Every row comes from one small tree of marks. The marks that hang from a mark follow it in brackets, in the order of their numbers. Every link used is in the known rows. Which tree was each row made from?
(in the rows, 100 means zero)
Known rows:
J762(J902): 109,120,141,99,103,101,87,87,98,112,105,127,116,86,99,88,103,121,99,105,84,102,110,117,93,64,96,104,114,110,46,112,127,76,138,90,97
J510(J762(J464 J902(J761(J18)))): 105,104,171,110,89,106,91,93,108,108,106,120,101,85,104,88,143,102,87,124,63,69,107,133,75,51,81,93,111,109,68,138,107,102,104,87,105
J18(J761(J902) J762(J510)): 104,134,162,101,94,88,82,94,105,104,100,130,89,119,99,80,112,95,76,114,82,98,77,132,95,92,125,79,106,109,70,85,114,89,132,90,74
J762(J141(J448 J765) J510 J902): 109,117,141,86,94,58,83,89,114,120,106,147,109,81,96,83,117,126,97,88,69,95,106,136,97,79,127,81,119,117,62,99,139,73,132,76,95
J829(J464(J594 J761(J902(J762)))): 105,112,145,129,96,101,91,89,94,119,96,112,94,125,85,100,141,111,84,106,61,99,81,121,88,113,77,133,113,109,64,91,96,101,123,63,80
J464(J594 J761(J18 J902) J829): 93,115,136,150,128,123,93,82,108,103,102,122,105,122,102,106,122,107,102,89,63,95,81,107,83,79,104,107,112,99,89,86,94,108,131,78,80
J762(J18(J761) J464 J510 J902): 125,121,175,83,87,71,94,97,112,115,101,156,101,86,109,76,120,108,74,112,83,103,75,132,87,65,116,78,115,107,67,132,120,86,116,89,102
J18(J761(J464)): 94,135,125,110,69,104,88,87,93,104,105,127,107,103,95,78,95,109,95,95,106,120,110,111,100,86,123,115,105,105,45,117,116,86,122,102,81
J762(J141(J765) J464 J510 J902): 120,111,165,83,88,66,93,95,114,119,102,149,111,76,94,80,138,116,84,113,72,105,101,147,83,88,107,81,120,113,68,102,123,79,112,70,100
J761(J18(J762) J464(J829)): 89,136,148,136,86,133,89,83,98,93,109,131,112,103,103,93,93,108,113,100,98,120,90,118,84,96,128,91,102,102,81,85,100,100,112,87,76
J762(J510 J902): 118,117,169,94,120,96,84,93,109,111,102,133,115,86,94,84,110,114,91,116,77,112,106,124,90,71,92,86,112,109,57,114,130,76,129,87,97
J18(J761(J464(J829) J902(J762))): 93,134,126,125,78,117,100,88,89,102,104,133,94,116,96,88,114,97,99,90,76,123,104,113,90,106,110,119,103,105,64,96,106,109,105,84,83
J141(J448 J762(J464 J902) J765): 119,105,132,76,47,58,91,83,116,114,107,129,102,66,92,95,126,134,102,90,84,83,124,156,95,71,122,125,115,126,62,121,136,72,120,79,84
J18(J762(J141 J464 J510)): 112,122,192,96,115,75,83,99,101,107,101,148,105,95,101,80,132,103,87,128,87,115,79,144,84,116,126,90,114,108,67,90,116,73,113,70,82
J762(J464): 108,113,158,99,97,92,91,91,97,106,102,126,113,86,92,86,125,115,99,111,96,117,118,136,90,82,103,118,119,111,52,123,125,75,112,79,80
J829(J902(J761(J18(J762)))): 110,128,174,114,87,105,80,82,97,95,108,113,93,85,106,92,106,106,90,112,61,75,68,129,81,77,95,84,111,109,73,97,107,92,96,88,88
J18(J762(J141)): 96,134,144,106,117,90,79,88,87,105,107,136,109,104,106,87,110,115,98,106,93,101,71,122,92,106,138,101,112,107,55,81,118,73,140,80,79
J762(J18 J141 J510): 107,127,173,103,135,86,83,96,105,107,102,156,104,96,97,81,115,118,90,104,86,111,73,130,89,100,146,72,114,103,65,113,129,66,127,76,87
J141(J762): 106,118,139,101,104,96,81,84,101,94,105,120,105,90,87,94,113,124,102,102,98,101,100,131,95,100,132,122,106,113,55,123,131,61,131,88,71
J902(J762(J510) J829): 129,128,183,112,101,98,82,94,88,109,102,124,104,112,77,81,140,100,89,110,70,114,96,138,82,125,109,100,109,108,61,107,136,85,97,69,90
J510(J762(J18 J464)): 103,114,155,102,111,103,90,93,100,108,105,136,110,99,100,89,135,116,93,104,100,86,96,135,81,56,124,100,116,108,65,141,111,84,127,80,80
J761(J18 J902): 85,121,162,127,82,120,91,85,106,102,102,113,95,94,92,93,114,111,91,105,84,94,130,135,90,67,108,85,114,109,64,97,117,91,125,88,83
J902(J761(J18(J762(J141))) J829): 101,136,171,128,80,94,76,89,91,102,110,124,87,110,102,81,125,95,88,106,68,73,56,134,80,129,139,87,106,103,68,83,118,92,105,74,97
J448(J141(J761)): 99,120,146,97,95,109,86,87,90,105,106,146,106,95,100,81,99,112,91,91,93,106,102,116,95,89,137,112,110,114,48,104,140,94,144,94,82
J765(J141(J448)): 95,121,117,98,91,80,78,88,89,109,109,112,111,84,89,82,96,122,117,79,111,93,123,128,99,74,122,120,114,117,38,121,146,85,153,84,80
J765(J141): 101,123,121,104,98,98,81,90,86,104,107,111,114,89,86,81,100,117,108,92,113,99,109,122,92,83,110,114,111,111,41,118,134,90,147,86,83
J765(J141(J761(J902))): 84,116,117,100,76,106,90,90,96,111,104,109,93,95,92,78,98,98,101,89,107,89,114,129,92,64,113,111,107,115,45,106,140,108,162,87,93
J762(J464(J829) J510 J902(J761)): 127,100,178,93,135,84,94,100,115,106,102,142,109,81,96,84,130,100,100,121,54,120,80,127,81,91,76,96,112,107,76,133,123,88,96,68,101
J762(J18): 106,125,145,107,108,102,87,88,96,105,105,135,110,96,93,89,102,125,103,94,99,103,85,122,94,73,130,92,115,105,57,121,129,73,130,85,80
J761(J464 J902(J762 J829)): 102,134,168,130,48,126,90,92,84,113,103,113,88,111,77,81,128,97,94,98,80,111,135,138,85,114,93,122,102,108,51,87,122,100,100,74,96
J761(J464(J594) J902): 90,120,146,126,79,127,86,91,98,104,104,121,95,110,77,91,124,108,103,99,95,121,134,119,94,87,79,123,107,101,58,91,108,87,139,90,84
J902(J761 J829): 113,121,149,111,98,94,80,90,90,104,106,111,100,105,83,79,123,103,98,99,74,95,87,125,89,108,111,115,108,106,54,122,136,82,106,76,91
J902(J761 J762(J464)): 124,109,173,105,88,83,95,95,86,107,102,121,99,93,84,85,145,103,101,124,65,112,94,141,87,109,77,120,115,109,55,128,132,90,73,71,85
J141(J448 J765): 103,118,109,96,75,73,86,81,102,110,108,121,113,91,85,92,107,133,114,75,92,97,118,135,105,67,132,106,121,118,57,112,142,76,128,82,69
J761(J902): 92,119,147,111,103,109,88,89,101,106,101,116,99,98,88,89,112,113,97,102,88,102,124,131,96,72,103,104,114,111,53,102,125,79,135,83,80
J765(J141(J448 J761(J902) J762)): 84,112,112,89,61,82,83,87,106,107,107,111,79,85,92,86,99,108,106,74,107,74,124,143,99,75,141,135,101,125,48,116,153,91,168,86,84
J464(J761(J18) J829(J902)): 104,124,146,130,138,117,91,76,106,102,103,120,118,88,120,102,92,117,98,86,58,92,73,106,77,63,115,100,116,107,75,105,96,98,104,80,86
J762(J18 J464): 111,117,162,101,94,92,94,92,99,109,102,141,107,87,96,86,117,120,98,105,101,109,97,138,89,75,119,101,119,107,60,130,125,76,115,78,82
J761(J18 J464(J594)): 95,125,153,137,70,130,86,84,99,98,107,124,106,101,81,94,119,111,104,103,101,123,124,115,89,87,95,106,107,99,66,100,105,92,122,98,83
J762(J510): 112,119,167,102,126,98,82,93,105,103,101,129,114,97,83,84,113,113,96,113,89,122,104,129,93,89,110,88,113,108,61,117,133,71,120,84,77
J902(J761(J18) J829): 106,123,165,127,78,106,82,87,96,101,107,109,94,100,85,83,123,101,93,101,72,85,93,131,84,101,114,93,109,105,65,118,129,93,95,80,95
J762(J18 J141(J765)): 103,127,120,102,91,80,91,85,98,110,108,147,108,95,94,87,113,132,100,83,94,92,72,130,93,89,153,80,119,107,64,102,128,76,132,76,80

Write each row's tree:
100,127,151,105,63,110,92,82,104,112,107,131,103,93,118,91,92,102,92,108,85,85,81,122,86,54,121,82,107,111,65,87,123,103,139,99,102 => J141(J761(J18(J762(J902))))
105,117,156,86,118,87,89,93,112,117,101,152,106,86,109,78,109,101,85,109,76,108,85,119,88,81,122,87,110,110,55,105,136,80,145,86,110 => J762(J141(J761) J510 J902)
91,148,143,118,37,109,83,91,89,110,106,118,83,124,99,74,104,91,81,93,97,93,95,127,91,106,132,113,97,107,57,75,104,104,126,91,90 => J18(J761(J464 J902(J829)) J762)
109,127,97,86,50,53,86,77,109,103,110,139,92,94,93,93,105,136,98,63,99,72,71,138,105,82,183,104,110,118,72,128,138,71,132,92,64 => J141(J448 J762(J18(J761)) J765)
99,132,119,117,76,105,85,86,90,100,107,131,105,115,89,85,117,106,97,93,103,124,100,102,98,95,107,125,105,99,53,109,106,88,135,104,80 => J18(J761(J464(J594)))
112,108,155,122,110,107,101,91,91,100,103,135,98,111,87,102,162,99,105,105,65,122,98,129,80,107,75,130,117,105,78,97,107,101,111,63,81 => J761(J902(J762(J464(J594 J829))))
117,127,163,121,71,108,91,95,85,108,106,132,94,101,81,82,114,110,111,108,81,114,85,125,90,108,95,103,102,100,58,124,131,93,82,82,90 => J902(J761(J464) J762(J18))
99,121,121,127,118,126,88,86,94,94,109,136,116,110,86,96,117,111,120,89,96,139,100,101,90,101,98,128,107,98,68,106,106,87,132,85,78 => J761(J464(J594 J829))
115,112,169,94,98,72,93,98,103,117,105,153,95,75,110,80,127,112,91,112,66,89,70,132,84,85,104,97,116,105,58,126,125,81,112,73,113 => J762(J18 J141 J464 J902(J761))
103,119,122,90,67,98,90,83,93,108,109,144,109,97,91,83,103,120,94,80,93,98,97,124,96,87,145,100,113,118,59,95,143,102,138,90,75 => J448(J141(J761 J765))
101,141,114,107,83,107,90,86,94,105,111,143,113,107,119,86,85,104,102,94,90,112,65,99,90,90,123,108,100,104,64,91,99,102,134,97,93 => J18(J761(J464(J829)) J762(J902))
93,121,110,97,86,65,85,82,100,112,109,134,110,90,92,88,114,132,109,75,87,94,106,133,102,87,147,104,122,116,54,99,137,70,133,75,76 => J762(J141(J448 J765))
110,115,112,129,156,104,88,84,97,104,105,128,125,123,101,103,115,116,114,86,75,115,55,91,89,94,109,129,114,99,72,106,106,91,137,77,74 => J464(J594 J761 J829)
97,121,107,102,42,106,97,82,103,112,106,125,109,96,85,82,94,112,109,86,108,120,114,127,97,72,125,106,107,111,56,107,133,97,122,93,81 => J141(J761(J464) J765)
119,117,137,86,67,92,81,83,99,104,111,142,104,78,88,91,112,139,89,88,80,78,101,135,91,102,135,110,105,121,61,95,130,85,140,91,83 => J448(J141(J762(J902) J765))
89,117,153,100,86,117,88,90,96,108,104,140,91,99,99,81,104,106,84,92,85,97,117,125,94,83,127,107,109,116,52,88,137,102,149,91,85 => J448(J141(J761(J902)))
79,126,167,135,56,137,92,88,107,105,102,116,92,91,86,87,104,107,96,105,93,110,153,134,89,72,99,92,106,106,63,93,111,96,112,93,88 => J761(J18 J464 J902)
98,118,154,94,124,88,87,92,108,108,100,147,105,97,101,78,113,100,89,106,87,119,85,124,91,95,140,89,111,108,56,108,139,76,135,82,91 => J762(J141(J761) J510)
106,126,133,144,128,113,85,80,98,99,107,129,117,130,112,107,111,109,109,95,74,96,38,101,83,96,122,105,109,97,91,78,91,105,130,81,72 => J464(J594 J761(J18(J762)) J829)
110,114,136,112,124,98,82,81,101,112,99,112,109,99,99,100,117,124,81,97,67,96,69,107,84,86,83,132,119,110,59,108,84,83,131,72,84 => J829(J464(J594 J761) J902)
111,114,150,100,77,91,83,91,99,116,104,112,94,90,89,81,122,108,81,105,64,85,82,126,85,108,91,115,109,113,51,125,117,85,116,66,110 => J762(J902(J761 J829(J464)))
99,116,142,143,98,128,89,86,101,89,110,128,101,106,84,95,123,101,117,97,76,123,88,107,84,106,90,108,103,94,84,113,104,103,101,87,85 => J902(J761(J18 J464(J594 J829)))
110,117,130,124,103,96,80,86,96,118,100,110,107,123,88,92,132,113,83,91,80,96,68,113,86,120,109,139,112,106,60,106,98,88,136,64,85 => J902(J829(J464(J594 J761)))
78,125,126,101,74,91,87,88,102,114,106,141,100,89,107,79,93,109,110,80,101,120,123,120,102,83,146,125,109,111,41,106,141,80,139,89,92 => J762(J141(J448 J761(J464)))
127,125,181,108,113,97,89,95,95,107,101,145,104,103,84,87,124,114,96,111,79,117,76,134,87,100,115,77,112,105,68,118,136,80,101,76,82 => J902(J762(J18 J510))
100,118,117,94,84,76,73,86,96,100,110,111,100,79,86,88,101,127,114,79,113,82,118,137,98,93,141,136,105,121,45,126,147,75,153,85,75 => J765(J141(J448 J762))
99,108,158,96,53,81,103,90,100,119,100,127,84,93,99,88,132,97,98,99,75,105,134,151,95,68,105,128,118,121,53,110,144,99,110,73,90 => J141(J448 J761(J902(J762(J464))))
103,116,145,123,72,77,98,85,109,119,101,128,113,92,105,89,125,120,91,99,76,87,87,140,83,86,134,95,122,110,72,94,109,99,96,71,82 => J762(J141(J765) J464(J761(J18)))
80,139,127,101,82,66,80,88,96,111,106,137,83,111,117,83,107,107,86,86,82,79,85,127,103,92,157,106,113,114,54,75,117,83,152,86,80 => J18(J761(J902) J762(J141(J448)))
117,124,148,87,70,76,98,91,101,117,104,149,103,86,115,82,112,115,82,101,88,93,79,124,89,58,120,97,117,108,56,130,117,87,125,93,101 => J762(J18(J761) J464 J902)
102,131,137,111,78,96,94,88,86,107,102,121,90,113,94,86,123,101,83,101,73,99,98,125,96,91,107,108,112,111,51,101,122,97,116,88,82 => J18(J761(J902(J762)))
63,118,143,120,98,123,92,86,109,107,104,131,88,107,112,88,128,94,79,98,80,69,111,128,80,55,142,85,109,110,66,98,111,102,151,88,94 => J510(J762(J141(J761(J18 J902))))
125,119,185,105,116,78,84,98,107,117,96,127,114,108,104,83,116,105,91,127,80,110,66,137,86,96,110,101,112,108,71,98,112,88,102,74,74 => J18(J762(J464(J761) J510))
114,117,150,94,107,87,74,93,102,96,104,117,102,85,76,83,112,114,100,105,108,99,100,140,88,113,125,109,99,115,57,124,138,76,138,83,77 => J765(J141(J762(J510)))
